Known rows, with every way that one mark hangs from another
K_271{K_245{K_669{K_516{K_223}} K_936} K_620}:  0.95 -3.51  1.33  1.85 -2.59  0.83 -0.72 -4.51 -0.76 -1.21  2.75 -0.23  4.86 -0.65  3.48 -3.34  2.00  4.31  0.71 -2.43  6.08
K_669{K_245 K_620}: -1.00 -1.60 -0.01 -0.20 -1.37  3.30  0.49 -0.77 -0.77 -1.09  1.16 -1.29  2.27 -1.44  1.59 -2.81  1.49  0.96  2.60 -0.16  2.56
K_245{K_669{K_516{K_223 K_936} K_620{K_271}}}: -0.95 -4.37  1.11  2.83 -2.51  3.24 -2.59 -2.11 -0.61  0.89  0.09  0.60  1.89 -1.10  3.00 -3.77  1.95  2.27  2.48 -2.26  5.09
K_271{K_245{K_669{K_516{K_223} K_620} K_936}}:  1.08 -3.15  1.06  1.66 -3.95  2.67 -0.04 -3.91 -0.11 -1.36  2.25 -0.34  3.75 -0.35  3.35 -4.50  1.99  3.50  1.46 -2.08  6.50
K_620{K_271 K_669{K_245 K_516{K_223 K_936}}}: -2.00 -6.39  0.68  1.72 -2.50  3.29 -2.05 -2.23  0.95  2.08  0.91  0.47  2.03 -1.54  3.09 -4.03  2.11  3.55  3.98 -3.75  4.68
K_245{K_669{K_516} K_936}:  2.68 -1.97  1.10  1.02 -2.44  1.63  1.25 -1.85  0.64  0.25  0.88 -0.56  3.00 -0.77  0.63 -2.55  2.13  3.26  2.25 -0.96  0.93
K_271{K_245{K_936} K_620{K_669{K_516}}}:  0.83 -3.58 -0.97  0.83 -0.63  1.74 -0.98 -3.56 -0.14  0.34  1.37 -1.79  4.57 -1.70  1.64 -4.35  1.67  3.52  2.34 -2.80  5.22
K_516{K_223}:  0.19 -1.37  0.43  1.34 -0.44  0.13 -0.38 -1.36 -1.45 -0.01  1.49 -0.79  0.89 -0.54  1.54 -0.06  0.32  1.79 -1.01 -1.20  1.57
K_271{K_245 K_620{K_669{K_516{K_223}}}}: -0.40 -4.44 -0.16  0.11 -1.31  1.59 -2.46 -3.93 -1.57 -0.43  2.50 -0.12  2.94 -1.04  2.45 -3.38  1.53  2.97  1.05 -2.97  6.71
K_669{K_245}: -0.64 -1.63  0.32  0.13 -0.38  1.68  1.11 -0.82 -0.32 -0.30  1.61 -0.76  2.12 -1.18  1.21 -1.27  1.09  1.66  2.15 -0.76  0.59
K_271{K_245 K_620}: -0.73 -1.28 -0.99  0.77  2.01  0.08 -0.98 -2.50 -2.65 -0.61  1.86 -1.07  3.27 -1.35  1.74 -1.53  0.02  1.68  0.44 -1.88  3.25
K_620{K_669{K_245}}: -0.46 -2.63 -0.14 -0.16 -0.98  1.77  0.37 -1.00  0.86  1.02  1.15 -0.24  1.40 -1.42 -0.05 -2.17  2.49  1.76  2.85 -0.96  1.00
K_245{K_271 K_936}:  2.01 -0.51  0.44  2.60 -0.17 -0.61  2.10 -1.69 -0.83  2.08  1.30 -0.77  2.17 -1.68  0.05 -1.57  1.33  2.60 -0.73 -0.10 -0.28
K_620{K_271{K_245} K_669{K_516{K_223}}}: -0.50 -3.80 -1.21  1.30 -1.54  1.35 -1.04 -3.87 -0.25  1.83  1.96  1.02  1.74 -1.10  2.92 -3.76  2.40  3.52  1.73 -4.24  4.66
K_245{K_936}:  1.71 -0.59 -0.37  2.01  0.26  0.27  1.07 -1.01 -0.04  0.98  0.37 -2.14  2.47 -1.39  0.71 -0.98  0.86  2.31  0.46 -0.94  0.27
K_271{K_620}:  0.03 -0.79 -0.67  0.62  1.50  0.44 -0.92 -1.06 -2.20 -0.09  0.70 -1.50  2.28 -1.80  0.65 -0.84  0.75  1.13  0.24 -0.56  1.51
K_620{K_271{K_245{K_669 K_936}}}:  0.41 -0.75 -1.24  3.55  0.37 -0.63  1.39 -3.23  0.53  2.21  1.00  0.49  2.94 -1.28  2.06 -2.87  2.55  3.40  1.57 -2.93  0.96
K_620{K_271{K_245} K_669}: -0.99 -1.59 -2.63  1.93  1.56  0.11 -0.24 -2.56 -0.16  2.94  1.00  0.58  1.08 -1.87  0.99 -2.83  2.08  2.40  1.90 -3.33  1.43
K_669{K_245{K_271 K_936}}:  0.96 -1.57  1.08  1.80 -1.37  0.66  2.96 -1.84  0.21  1.22  2.24 -0.54  3.12 -1.59  1.13 -2.64  1.96  3.09  0.89 -0.12  0.63
K_516{K_936}: -0.55 -2.56  0.24  2.30  1.84  0.75 -1.30 -0.20 -1.15  0.76  0.15 -1.27  1.58 -1.02  0.34 -0.33 -1.10  1.42  1.22 -1.55  1.02
K_620{K_669}:  0.70 -1.65 -0.58  0.53  0.35  0.50 -0.46 -0.84 -0.06  1.87  0.48 -0.50  0.46 -1.55 -0.99 -1.04  1.88  1.40  0.92 -0.86  0.14

Rows
 1.22 -1.89  0.83 -0.44 -2.68  3.29 -0.21 -1.38 -0.93 -0.82  0.60  0.22  1.83 -1.10  0.53 -3.04  2.26  1.36  2.76 -0.24  2.54 | K_245{K_669{K_516 K_620}}
 0.57 -4.10  2.26  1.72 -0.34  0.95 -1.56 -2.27 -1.95  0.69  1.12  1.43  2.95 -1.24  0.13 -2.78  1.45  2.41  1.78 -0.34  3.12 | K_245{K_271{K_620} K_669{K_516{K_936}}}
-0.60 -4.98  2.00  0.98 -1.34  2.99  0.42 -1.67 -1.04  0.49  2.01  0.76  3.07 -1.29  1.13 -3.17 -0.02  2.76  3.12 -1.29  2.68 | K_669{K_245{K_271} K_516{K_936}}
-0.18 -4.84  1.51  1.61 -1.06  2.33 -2.03 -1.29 -1.43 -0.33  1.08 -0.77  1.92 -0.49  2.29 -1.37 -1.07  2.61  1.17 -2.51  4.03 | K_669{K_516{K_223 K_936}}
 2.84 -2.32  1.53  1.40 -2.15  0.73  0.96 -2.92 -0.97  0.86  1.80  0.42  3.79 -1.70  0.45 -3.38  3.10  3.37  0.80  0.10  2.35 | K_245{K_271{K_620} K_669{K_516} K_936}
 0.18 -3.00 -0.45  1.07 -1.16  1.61 -0.33 -2.01  1.18  0.88  1.00 -2.12  3.80 -2.25  0.82 -3.46  3.11  2.66  2.36 -0.88  3.05 | K_271{K_620{K_669{K_245{K_936}}}}
-0.08 -1.87 -0.71  1.08 -0.52  1.30  0.52 -3.09 -0.60  0.98  1.60  1.90  2.50 -0.98  2.16 -3.15  2.19  2.98  3.04 -3.32  1.85 | K_620{K_271{K_245{K_669{K_516}}}}
 0.00 -5.78  1.73  1.88 -1.22  1.30 -3.24 -2.83 -1.79  1.55  1.63  0.54  2.11 -1.70  0.92 -3.32  1.33  2.83  0.43 -1.51  5.79 | K_245{K_271{K_620{K_669{K_516{K_223 K_936}}}}}
 2.18 -0.81  1.20  2.64 -0.47 -1.06  0.86 -2.58 -0.79  1.54  1.60  0.18  3.04 -1.74 -0.16 -2.21  2.95  2.72 -0.58  0.69  1.02 | K_245{K_271{K_620} K_669 K_936}
-1.41 -6.16  2.57  1.37 -2.12  2.57 -1.48 -2.74 -2.17 -0.61  2.73  0.25  3.89 -1.21  2.89 -3.43  0.66  3.16  1.41 -1.49  6.27 | K_669{K_245{K_271{K_620}} K_516{K_223 K_936}}
-1.07 -5.03  1.30  0.25 -1.03  3.82 -0.40 -0.89 -0.15 -0.67  1.08 -0.86  3.31 -0.82  1.89 -2.48 -0.54  2.47  4.30 -2.23  3.03 | K_669{K_245 K_516{K_936}}
-2.49 -5.43  0.84  1.74 -2.71  4.89 -1.80 -2.07 -0.51  0.01  0.62 -0.60  3.07 -1.58  4.58 -4.74  1.26  2.53  3.85 -2.84  6.06 | K_669{K_245 K_516{K_223 K_936} K_620{K_271}}
-0.51 -5.10  1.02 -0.82 -3.34  3.05 -1.67 -2.77 -0.27 -0.80  2.33 -0.39  2.92 -1.42  2.33 -3.52  2.76  2.83  2.49 -1.64  5.74 | K_271{K_620{K_669{K_245 K_516{K_223}}}}
-0.57 -3.62 -0.93 -0.35 -2.08  3.45  0.36 -1.80  1.07  2.24  0.81  0.44  1.83 -2.22  1.63 -4.22  3.49  2.76  4.74 -2.70  1.61 | K_620{K_271 K_669{K_245 K_516}}
 0.63 -2.60 -0.15  1.08 -1.57  1.55  1.16 -1.37  2.13  1.50  1.02 -1.56  2.56 -1.73  0.30 -3.00  2.68  2.97  2.81 -1.20  1.19 | K_620{K_669{K_245{K_936}}}
-2.39 -4.75 -0.45  3.01 -0.69  3.30 -2.62 -3.23 -1.83  0.26  1.10 -0.46  3.17 -1.08  4.49 -4.36 -0.09  2.55  2.18 -4.18  7.06 | K_669{K_516{K_223 K_936} K_620{K_271{K_245}}}
-1.50 -6.33  0.52  1.72 -0.12  1.81 -4.07 -3.65 -1.45 -0.27  1.84 -0.55  3.51 -0.99  2.52 -3.45  0.07  3.09  1.69 -3.68  7.72 | K_271{K_245 K_620{K_669{K_516{K_223 K_936}}}}
 1.64 -3.95  1.09  0.46 -3.75  2.68  2.12 -2.51  1.53  1.85  2.13  0.19  3.12 -1.89  0.34 -4.65  3.29  3.85  2.88 -0.76  2.12 | K_620{K_669{K_245{K_271 K_936} K_516}}
 1.89 -1.70 -0.18  2.30  0.00 -0.45  0.01 -2.40 -0.39  2.76  0.95 -0.93  2.62 -2.45 -0.62 -2.77  3.15  2.50 -0.33  0.05  1.93 | K_245{K_271{K_620{K_669}} K_936}
 1.84 -1.77  1.48  0.10 -2.95  2.46  0.73 -2.15 -1.66  0.21  1.57  1.63  1.42 -1.33 -0.08 -3.54  2.97  1.73  1.40  0.66  2.31 | K_245{K_271 K_669{K_516 K_620}}
